What can hang from each mark
tavur: fituzi vapal
lere: loga
nuda: fituzi kive rutuse zenam
loga: lere
digi: fituzi kive
kive: digi nuda
teso: nuda
vapal: tavur
zenam: motu nuda pomu
pomu: teso zenam
fituzi: digi nuda tavur
motu: loga

(in the rows, 128 means zero)
Known rows, with every way that one mark hangs from another
{fituzi {digi kive} nuda tavur}: [116 165  84 177  98 130 140 160 155 175 139  69  57 170 205 112 104 118
  93 103 129 119 162 137 104 171 120  47 165 114 173 110 113 121 121 140
 116 143 155 132 139 120 122  91 112  87 214 126 179  48  79 145 117 129
 154 152 166 102 124 168 153  89 153 153 121 242]
{teso {nuda {fituzi {tavur vapal}} {kive digi} rutuse}}: [156 103 125 128 100 125 106 137 133  98 144 145 143 111 181 130 148  87
 132 158 142  94 145 120 140 123 104 166 151 111  90 148 141 106 166  79
 127 136 154 121  74 120 148 119 124 115  98  95 123 174 113 108 146 113
 130 118 139 146  80 107 151 166 160 138 130  97]
{pomu teso}: [113 131 112 134 100 122 137 120 103 129 131 133 146 157 144 127 104 125
 137 151 133 160  97 113 147 111 160 118 135 142 107 149 114 142 108 164
 108 129 132 107 144 138 124 146 137 145  83 174 140  94 136 122  89 126
  92 120 165 115 121 127 120 113 133 143 124 150]
{nuda {fituzi digi} kive rutuse {zenam motu pomu}}: [ 99 144 181 107 164 164 112 124  55  97 103 172 170  63  86 131 140 125
 117 141 131 131 219 142 181 145  98 198 111 155 132 164 108 174 216 104
 138 122 107 162  94 143 198  93 145 160 121  52  82 229 126 136 182 137
 186 147  79 135  96 119 144 186 154 103 102  75]
{digi {fituzi nuda}}: [129 131 133 123 158  99 156 149 137 169 128 118 130 143 155 113 119 144
 115 124 136 128 116 112 103 132 144  95 141 163 124 109 130  93 109 132
 149 124 116 121 158 126 131 138 134 116 138 121 111  78 129 108 120 124
 124 112 161  88 151 141 126 146 118 144 135 115]
{digi kive}: [141 151 127 118  98 111 121 138 145 161 129 100 108 145 140 141 102 151
  92 113 149 147 118 114 124 104 158  98 124 170 134 108 134 140  68 158
 117 157 132 154 126 137 122 140 157 123 113 142 161  81 162 127 100 110
  85 113 144  91 152 151 137 109 125 141 144 138]
{vapal {tavur {fituzi nuda}}}: [144 129 136 153 131 111 182 131 162 163 146 124  89 147 125 112 131 131
 108 132 123 132 111 124 114 123 146  63 129  83 118 135 138 107 106 104
 144 117 131 112 148 139  97 119 124 125 107  95 126 114  96 129  86 137
 125 118 164 123 130 131 152 135 110 113 123 133]
{digi {fituzi tavur} kive}: [141 137 108 110 127  74 113 149 171 163 128 125  94 145 143 138 111 161
 122 117 123 113 128 112 100 125 136  77 126 176 136  95 145  89  94 159
 116 156 123 137 151  97 132 134 137  97 150 116 181  66 166  83 135 133
  84 100 165  75 152 149 152 138 133 129 160 118]
{zenam {motu loga} {nuda {kive digi}} {pomu teso}}: [ 94 157 138 104 160 148  97  77  45 104 124 163 193  91 101 100 163 127
 150 102  92 163 122 191 167 129 105 183 121 115 181 129 102 215 138 161
  77 162  83 111 219 185 146 164 142 129  86 159  94 171 146 120 110 151
 117 131 112 185 141  54  88  89 118  94 110 134]
{kive {nuda {zenam {motu loga} {pomu teso}}}}: [113 126 134  90 120 142 143 117 104 121 103 125 159 137  71 136 144 138
 155 102  86 156  95 135 140 133 144 166 101 129 130 110 121 150 137 160
 123 127 114 126 150 143 105 154 114 162 122 170 106 156 155 142 121 147
 128 153  86 152 155 113  87  94 103 103 127 134]
{pomu teso {zenam {nuda fituzi rutuse}}}: [ 66 149 121 161 188 136  79  88  94  87 132 167 168 140 137 103 138 115
 183 148 155 135  87 127 125 141 100 164 143 117 153 159 129 182  81 154
 103 108 101  94 159 134  95 126 114 143 104 196 128  87 122 124  89 109
  90 106 155 142 104 145 128 142 137 151 139 110]
{fituzi digi}: [126 126  96 140 115 130 135 162 129 163 125  85 126 144 159 122  91 132
 102 121 146 138 135 109 142 126 158  79 149 126 154 126 107 116  96 120
 115 135 143 136 134 125 109  89 138 107 141 137 115  65 109 154 114 124
 134 154 133 115 167 158 115  79 138 142 128 178]
{zenam nuda}: [128 122 139 141 148 118 105 120 133 133 138 123 152 133 125  84 129 136
 123 116 152 131  95 144 123 127 137 107 126 124 138 120 110 158  56 119
 106 117 131 147 173 128  99 140 126 121 106 183 107 103 152 155 108 101
  98 128  83 154 166 118 100  80  94 143 140 135]
{fituzi digi tavur}: [131 120  68 162 102 120 131 164 153 155 131  99  94 153 171 105  96 117
 118 132 131 117 154 127 132 152 134  62 163 108 148 125  93 101 101 120
  97 125 153 136 140 107 110  87 113  90 174 144 140  63  95 148 130 137
 136 157 148 130 146 149 129  80 142 136 126 209]
{teso {nuda {fituzi {digi kive} tavur} rutuse zenam}}: [142 116 120 125 132 137  95 165 142  97 114 100 123 126 173 130 128 113
 124 123 152 103 157  99 130 140 101 160 113 117 102 146 131 119 172 109
 148 127 161 153  77 106 132  69 119 130 133  95 165 131 132 125 151 109
 134 136  98 118  84 163 155 122 166 150 136 126]
{vapal {tavur {fituzi digi nuda}}}: [134 129 121 160 137 114 179 139 162 170 144 113  85 147 136 114 120 132
 104 124 119 127 121 123 115 127 148  47 136  71 139 134 137 102 116 100
 143 116 138 112 146 128  97  92 119 115 129  90 130  98  81 135  92 142
 140 133 161 119 138 145 153 119 122 114 123 158]
{kive {nuda {fituzi digi tavur} rutuse {zenam pomu}}}: [115 109 119 116 143 153 133 132 128  99 118 137 134 119  73 136 144 126
 158 131 112 115 139 121 121 155 118 148 101 117 112 124 134 135 151 114
 118  96 130 140 107  99 126 106  92 141 174 135 128 155 132 136 155 140
 162 155  82 160 134 141 124 132 143 113 144 118]
{motu loga}: [164 122 102 117 114 130 157 159 119 156 119 117 134 135 137 118 105 128
  91 124 140 153 129 123  97  94 137 104 130 114 115 138  90 114  63 132
 147 146  98 126 141 175 119 107 147 136 101 178 121  94 141 139 108 154
 135 126 116 110 149 125 106  89 108 135 129 102]
{vapal {tavur {fituzi {nuda {zenam motu}}}}}: [138 132 149 146 141 114 179 122 154 155 134 128  96 138 114 116 136 136
 108 119 116 135 118 135 127 127 138  83 124  89 132 133 137 112 131 115
 158 120 128 117 149 138 102 129 128 135 115  86 115 134 102 133  96 140
 124 125 149 122 121 126 147 130  98 104 115 135]
{pomu {teso nuda} {zenam motu}}: [ 69 167 115 136 153 124  88 115  92 108 111 127 172 155 190 105 138 108
 177 125 138 148  79 118 163 143 108 200 170 124 168 145 124 162 124 182
 113 150 116  96 158 149  77 134 136 141  76 166 109  80 113 121  73 115
  67 125 188 128  87 140 125 110 132 138 118 160]
{kive {digi {fituzi {nuda rutuse}}}}: [161 115  98 120 136 117 158  98 143 132 150 116 125 127 140 150 136 138
 134 128 149 129  96 112 123 116 134 130 141 157 126  94 162  91 127 125
 140 124 112  93 129 114 155 181 131 102 161 130 138 104 126 101 130 120
 120  95 201 116 152 120 111 146 135 160 143 108]
{fituzi tavur}: [148 122  98 148 102 112 141 145 155 147 133 127 102 150 150  99 113 117
 123 147 141 123 132 130 123 141 129  92 150 132 110 126  95 113  78 131
 103 122 138 139 146 122 117 133 121 108 135 159 132  98 125 136 114 128
 113 131 153 138 125 120 129 114 114 135 129 165]
{kive {digi fituzi} {nuda rutuse zenam}}: [155  85 104  96 123 122 144  80 155  88 141 122 133 119  62 175 155 149
 192 117 124 114  80 113 121 124 129 170 106 142 110  82 189  83 165 130
 142 105 113  95  94  78 145 190  99 129 178 162 159 164 159 105 172 130
 126 112 133 140 181 113  81 138 126 141 153  75]
{teso {nuda kive {zenam motu}}}: [139 129 165 107  97 119 111 141 109 130 106 108 168 132 173 115 136 113
 124 108 141 134 132 124 177 139 123 190 136 146 105 134 104 132 179 116
 147 146 149 146 107 147 123 123 138 151  52 114  91 189 142 150 137 104
 117 139  93 128 106 111 108 114 118 143  99 121]
{kive {nuda {fituzi {tavur vapal}} zenam}}: [137  90 134 107 105 132 145 132 146 126 109 165 150 139  90 146 153 120
 133 119  83 119  96 128 121 132 160 121 103 128 115 104 130 108 129 106
 142 107 140 134 115 109  86 147  84 153 152 140  83 154 137 142 140 134
 131 142  78 145 121 133 128 128 115 107 147 107]
{tavur {fituzi nuda} vapal}: [128 126 162 158  97 140 161 147 170 179 150 127  82 138 139 177  89 115
  53 138  62 117  93 151  82  63 180  33 131  84 160 145 139  86 104 101
 128 140 162  99 128 157  92 156 151  98 105  89  80 105  56 127  75 135
 154 121 132  97 110 126 141 141  76  85 106 173]
{lere loga}: [147 141 126 127 133 112 156 133 129 178 121 135 141 133 133 136 110 141
 115 123 148 151  92 128 126 103 172  73 137 151 105 124  92 116  67 119
 144 110 113 149 182 163  99 129 150 132  95 140  93  79 127 146 101 136
  86  91 131 110 146 119 117  97 124 127 114 106]
{vapal {tavur {fituzi {nuda kive}}}}: [141 131 146 155 120 107 181 127 156 167 147 136  96 143 127 112 134 130
 109 136 125 131 121 130 121 125 146  66 135  86 115 140 135 109 118  97
 142 118 128 108 142 139 108 120 119 127  97  96 118 134  94 132  96 138
 135 118 163 122 133 119 151 147 113 112 118 124]
{fituzi {digi kive} {nuda rutuse {zenam pomu}}}: [100 182 124 155 137 172 119 139 117 142 132  49  74 130 146 139 100 137
 104 105 145 138 179 128 113 154 111 108 130 138 151 124 127 162 152 145
 138 135 145 141 118 135 168  84 149 119 191 108 202 102 102 150 135 113
 184 153 127  96 138 172 133 118 158 161 108 197]
{kive {digi {fituzi tavur}} {nuda zenam}}: [164  81  90  96 107 109 152  86 163 116 130 135 139 143  83 168 164 142
 182  96  95 118  60 117 131 141 145 144 109 145 119  60 168  72 164 126
 133 107 119  89 126  81 113 198  70 125 183 159 128 153 150 111 162 132
 119 115 145 145 172 113  86 123 127 136 150 101]
{loga lere}: [158 115 137 118 105 102 130 155 113 148 122  99 150 144 159 113 101 152
 111 147 180 159 100  95 123  98 159 125 123 130 113 107 135 129  67 128
 107 127 116 138 116 148 112 131 162 106  84 125  88  86 141 145 137 106
 121 115 153 148 174 134 112 106 134 156 132 165]

Rows
[133 139 130 158 131 124 161 132 164 152 146 100  67 137 120 131 115 141
 110 119 126 123 140 126 110 128 131  63 123  77 136 139 152 109 135 113
 153 122 139 115 124 122 115  93 126 123 140  82 169 113  93 131 111 139
 142 131 148 108 137 150 157 129 128 119 121 147] | {vapal {tavur {fituzi {digi kive} {nuda rutuse zenam}}}}
[118 144  81 182 110 137 152 163 148 169 139  80  75 167 203  92 109 104
 101 120 131 117 161 136 111 175 121  55 175 102 157 122  93 112 124 120
 122 126 153 125 148 121 120  87 103  90 208 133 139  61  64 156 119 133
 171 162 161 119 124 154 137  91 142 150 112 240] | {fituzi digi nuda tavur}
[143 112 141 130 118 115 111 157 126 104 135 138 148 120 185 101 139  95
 128 161 164 100 163 111 139 141  96 170 147 115  79 161 120 123 156  88
 126 130 144 143  78 125 145  90 127 127  80 108 124 166 128 116 143 116
 131 123 119 137  86 117 152 159 152 141 130  96] | {teso {nuda {fituzi tavur} kive rutuse}}
[123 127 171 114 142 108  96 126  86 127 119 145 185 108 129  75 143 140
 109 101 137 144 132 174 136 120 108 159 134  90 183 126 106 171 100 138
 118 161  82 151 164 173 118 137 153 121  87 155  55 147 160 156 148 143
 116 134  59 164 167  77  91  67  88 104 118 124] | {zenam {motu {loga lere}} {nuda kive}}
[112 142  88 200  99 156 122 164 160 143 160  80  39 140 187 114  99  93
 110 151 117  93 188 155  79 153 106  46 195  76 163 143 115 100 122 124
 127 135 175 121 114 112 136  87 133  74 225 114 180  71  47 146 139 139
 189 172 147 125 113 142 148 118 138 136 108 241] | {fituzi digi {nuda rutuse} {tavur vapal}}
[120 163 152 110 156 105 118 131 147 144 126 100  93 127 130 145 118 169
 113 103 138 125 144 121  98 126 119 123 121 182 149 104 163 115 142 177
 163 154 116 144 129 115 164 142 159 123 165  98 182  98 161  95 144 126
 113 106 140  56 141 153 145 151 122 138 140 107] | {digi {fituzi {nuda rutuse {zenam motu}}} kive}
[145 120 140 108 145 156 124 130 111 132  95 183 146 109 101 148 144 116
 105 132  85 133 140 132 141 121 148 125  89 165 109 123  93 138 138  93
 133 112 145 143 147 140 126 130 110 146 131  75  80 164 122 126 133 116
 151 129 110 149  66 135 158 172 134 111 123 110] | {nuda {fituzi {tavur vapal}} {zenam pomu}}
[123 129 124  97 131  85 116 142 166 138 135 111 109 134 100 152 120 171
 146 118 127 110 112 107  88 115 136 109 119 163 134  96 183 100 104 167
 122 145 114 136 120  89 132 138 140 114 154 138 190  87 183  84 146 138
  87 108 128  83 188 148 133 137 128 121 176  90] | {digi fituzi {kive {nuda rutuse}}}
[118 123 137 114 123 148 132 116 129 105 126 109 129 123  58 134 134 142
 170 133 127 134 118 124 121 138 125 165 108 133  88 120 139 148 122 140
 117 103 127 137 110 116 133 143 122 149 133 172 148 167 157 144 140 126
 145 150  86 158 166 120  91 127 112 125 132 119] | {kive {nuda rutuse {zenam pomu}}}
[117 128 131 126  93 130 110 102  90  85 134 123 154 135 157 137 125 110
 164 144 137 143 117 119 174 126 117 194 136 129 101 161 133 145 194 158
 125 138 142 101 103 133 154 145 135 156  71 149 161 171 135 115 126 117
 106 122 145 128  96 103 115 127 147 152 105 130] | {pomu {teso {nuda {kive digi} rutuse {zenam motu}}}}
[ 71 157 110 164 160 130  81  90  99 113 129 147 166 157 150  98 130 121
 185 133 146 149  67 129 135 140 117 148 152 126 160 144 116 179  69 163
  95 115 108  90 183 142  76 135 110 140  89 214 125  73 120 137  78 104
  80 113 163 140 122 138 107 114 127 158 127 139] | {pomu teso {zenam nuda}}
[144 107 106 127 127  89 123 155 165 158 131 143 109 132 140 126 114 135
 130 143 103 105 125 124 102 113 146  68 151 149 128 113 125  66  97 124
 123 135 138 121 158 104 116 136 131  93 143 113 124  84 130  94 142 141
 112 120 154 108 143 125 137 148 113 116 141 123] | {digi {fituzi {tavur vapal}}}
[ 78 166 113 158 128 129  80 109  94  98 132 130 156 153 188 112 123  99
 193 161 162 138 107 108 149 143  91 192 177 126 117 170 125 158 127 157
 107 131 120  82 120 145 110 108 128 143  56 184 153 117 111 118  97 108
 102 114 189 126  95 133 121 154 153 165 110 130] | {pomu {teso {nuda kive rutuse}} zenam}
[129 149 135 101  97 126 122 122 139 147 116 100 119 145  93 157 125 157
 125  96 118 147 102 121 125 121 156 126  95 167 126  91 146 154  99 161
 113 145 133 147 130 126 113 153 131 142 128 152 160 121 172 132 116 116
 100 129 110 115 164 147 119 107 125 128 146 133] | {digi {kive {nuda {zenam pomu}}}}
[149 101 124 124 129 124 139 152 141 142 121 183 138 125 143 129 133 105
  89 150 110 116 128 126 119 110 157  87 131 134 124 129 109 106  90  94
 131 127 140 142 134 125 106 129 117 122 136 101  69 103 113 121 113 127
 119 122 134 134  82 137 169 153 130 109 148 117] | {nuda {fituzi {tavur vapal}}}
[124 114 132 123 103 134 117 108  88  84 131 144 168 133 158 143 132 106
 155 152 137 139 114 104 168 123 127 188 118 135  84 165 135 140 193 130
 132 122 141 101  93 132 153 133 117 162  70 137 148 172 133 108 129 112
 114 108 145 122  81 118 133 151 167 158 118 102] | {pomu {teso {nuda fituzi {kive digi} rutuse zenam}}}
[115 141 184 113 158 152 111 105  74  88 108 203 154  66  81 115 154 116
 131 161 129 121 217 153 167 157  78 205 112 159 101 163  99 172 199 112
 130 116 104 159 104 141 203 125 135 159 117  68  96 252 137 124 178 137
 174 130  92 154  68  89 153 210 137  98 103  68] | {nuda {fituzi tavur} kive rutuse {zenam motu pomu}}
[116 114 136 150  83 137 127 161 184 160 154 109  65 128 113 204  74 130
  73 130  54 101 109 138  85  51 179  21 126  69 188 145 165  78 111 112
 105 155 171 109 100 123  92 118 153  84 130  89 131  92  72 118 104 150
 145 137 103  91 149 148 143 110 105  67 127 175] | {tavur {fituzi {digi {kive {nuda rutuse}}}} vapal}
[138 127 135 105  91 122 120 132 156 142 116 136 116 145 106 168 134 140
 108 102  98 125 104 125 112 112 162 106 101 154 139  95 149 126 107 142
 133 145 143 147 111 116 102 152 114 139 148 129 143 121 158 127 128 122
  99 126 100 109 128 152 147 122 127 114 157 122] | {digi {kive {nuda {fituzi {tavur vapal}} zenam}}}
[165  78  90  99  94 117 144  88 168 118 131 139 133 138  82 181 161 134
 176 100  78 113  62 124 124 126 153 131 112 140 130  62 172  66 161 119
 135 116 130  86 124  80 107 205  76 119 186 150 127 154 140 109 164 134
 121 118 142 147 166 109  90 131 121 130 148 108] | {kive {digi {fituzi {tavur vapal}}} {nuda zenam}}
[129 140 176 123 110 144 118 111  87 104 122 142 133  87  88 120 121 129
 127 142 156 134 204 153 145 126  84 197 135 141 109 168 105 146 178 143
 166 139 100 148  82 160 195 131 165 166  93 134 132 233 153 154 181 146
 164 137  73 117 125  84 101 154 100 123  82  70] | {nuda kive rutuse {zenam {motu loga}}}
[157  79  92 110 106 126 132  82 173  88 148 131 110 120  68 179 157 136
 192 126 101 100  89 127 108 125 121 148 121 126 118  84 185  70 167 127
 135 108 129  88  97  73 137 190  93 115 197 149 166 165 145 104 180 140
 133 120 136 149 165 105  93 145 123 130 150  99] | {kive {digi {fituzi {tavur vapal}}} {nuda rutuse zenam}}
[146 111 161 114 126 140 128  80  98  76 126 207 150  77  93 141 165 108
 132 148 140 112 188 149 171 144  80 210 119 147 114 144 131 130 219 106
 156 117 103 137  68 121 203 165 118 154 142  84  99 250 134 124 196 135
 155 111 118 144  68  88 146 198 141 118 111  52] | {nuda {fituzi tavur} {kive digi} rutuse {zenam motu}}
[130 121 117 148 122 109 156 138 175 147 148 111  77 138 100 132 120 144
 127 127 119 118 126 122 110 116 140  60 125  67 137 136 159 101 110 114
 127 122 135 117 122 109  99  93 123 115 131 100 164 103 108 121 111 150
 121 131 143 122 161 143 151 116 127 100 142 133] | {vapal {tavur {fituzi {digi {kive {nuda rutuse}}}}}}
[133 120 121 112 139 126 137 163 121 156 110 141 152 129 152 139 116 134
  74 116 135 135 132 101 137 112 168  90 113 146 154 121 122 128 104 106
 130 138 129 153 120 125 114  94 128 128 144  94  89  71 126 128 113 122
 118 124 128 100 120 177 166 117 158 128 160 115] | {nuda {fituzi {digi kive}}}
[133 151 145  92 149 157 132 125  87 137  89 122 152 106  90 126 129 144
 110  99 112 168 141 142 155 121 131 168 100 160 131 121  86 164 131 153
 144 143 107 150 165 175 137 139 154 156 106 124  96 162 151 149 122 134
 141 143  99 135 124 115  99 107  99 113 102 126] | {nuda {zenam {motu loga} pomu}}
[111 148  83 195 122 145 141 156 153 140 155  72  55 149 188  90 101 105
 118 144 151 104 187 141  94 179  88  72 184  88 144 145 105 115 127 128
 119 118 152 129 120 110 147  78 122  86 218 138 179  70  66 150 137 139
 182 163 158 124 125 151 139 106 146 155 112 227] | {fituzi digi {nuda rutuse} tavur}
[117 136 174  93 202 164 119 116  82  81 102 164 160  68  67 130 144 140
 119 140 140 139 177 131 149 128 102 206  86 160 118 150 120 176 161 132
 149 116 106 169 118 138 181 127 158 163 131  69 100 184 153 126 148 126
 148 132  91 142  82 131 148 173 126 105 126  77] | {nuda fituzi rutuse {zenam motu pomu}}
[126 133 164  87 202 171 125 124  78  84  98 164 158  66  67 131 142 136
 112 134 133 142 184 135 132 115  93 204  83 147 119 156 108 171 158 135
 162 125  93 163 118 157 179 114 158 165 130  80 106 184 153 122 151 144
 162 129  78 137  82 127 143 161 127 102 126  60] | {nuda fituzi rutuse {zenam {motu loga} pomu}}
[ 88 137 131 138 199 149  81 104  87  75 142 167 156 101  97  88 147 123
 165 158 125 127 134 150 124 146  99 148 100 115 119 156 115 208 103 132
  61 106 122 131 190 128 147 120 120 121 118 149 151 129 142 105 108 119
 123 123 115 191 112 110 137 141 149 120 144 134] | {zenam {nuda {fituzi tavur} rutuse} {pomu teso}}
[141 119 170 102 133 133 112 146  99  97 109 139 171 100 156 116 145 106
 116 130 150 119 166 121 150 129  92 213 120 122  97 160 116 136 195 103
 169 140 126 151  76 146 154  94 139 161  74  95 103 203 146 131 159 125
 143 130  74 125  81 117 136 147 137 132 114  66] | {teso {nuda fituzi kive rutuse {zenam {motu loga}}}}
[151  95  90 118  97 132 153  86 154  96 159 112 127 130  86 155 151 130
 173 133 141 125  76 120 120 120 130 160 133 116 111  95 179 113 117 132
 112 114 119 101  92  96 134 191 116 116 165 186 151 139 142 124 134 130
 117 124 153 162 179 106  85 115 127 136 154 119] | {kive digi {nuda rutuse}}
[134 137 145  98 134 136 107 145 113 123 100  87 159 128 159 115 135 126
 126 103 134 143 117 118 167 136 125 189 115 146 113 120 107 151 154 132
 134 142 152 151 138 145 113 122 146 140  75 107 108 148 144 140 113  99
 112 144 110 142 105 128 109  99 120 139 113 149] | {teso {nuda {zenam motu pomu}}}
[118 117 169 145 160 121  98 111 109 104 145 171 168 102 113  84 143 124
 124 149 167 112 143 148 125 131 111 143 124 120 119 153 118 168  98  91
 115 109 115 150 126 126 145 120 125 134  99 151  96 164 151 142 143 111
 128 115  66 154 139 104 127 144 122 131 138  69] | {zenam {nuda fituzi kive rutuse}}
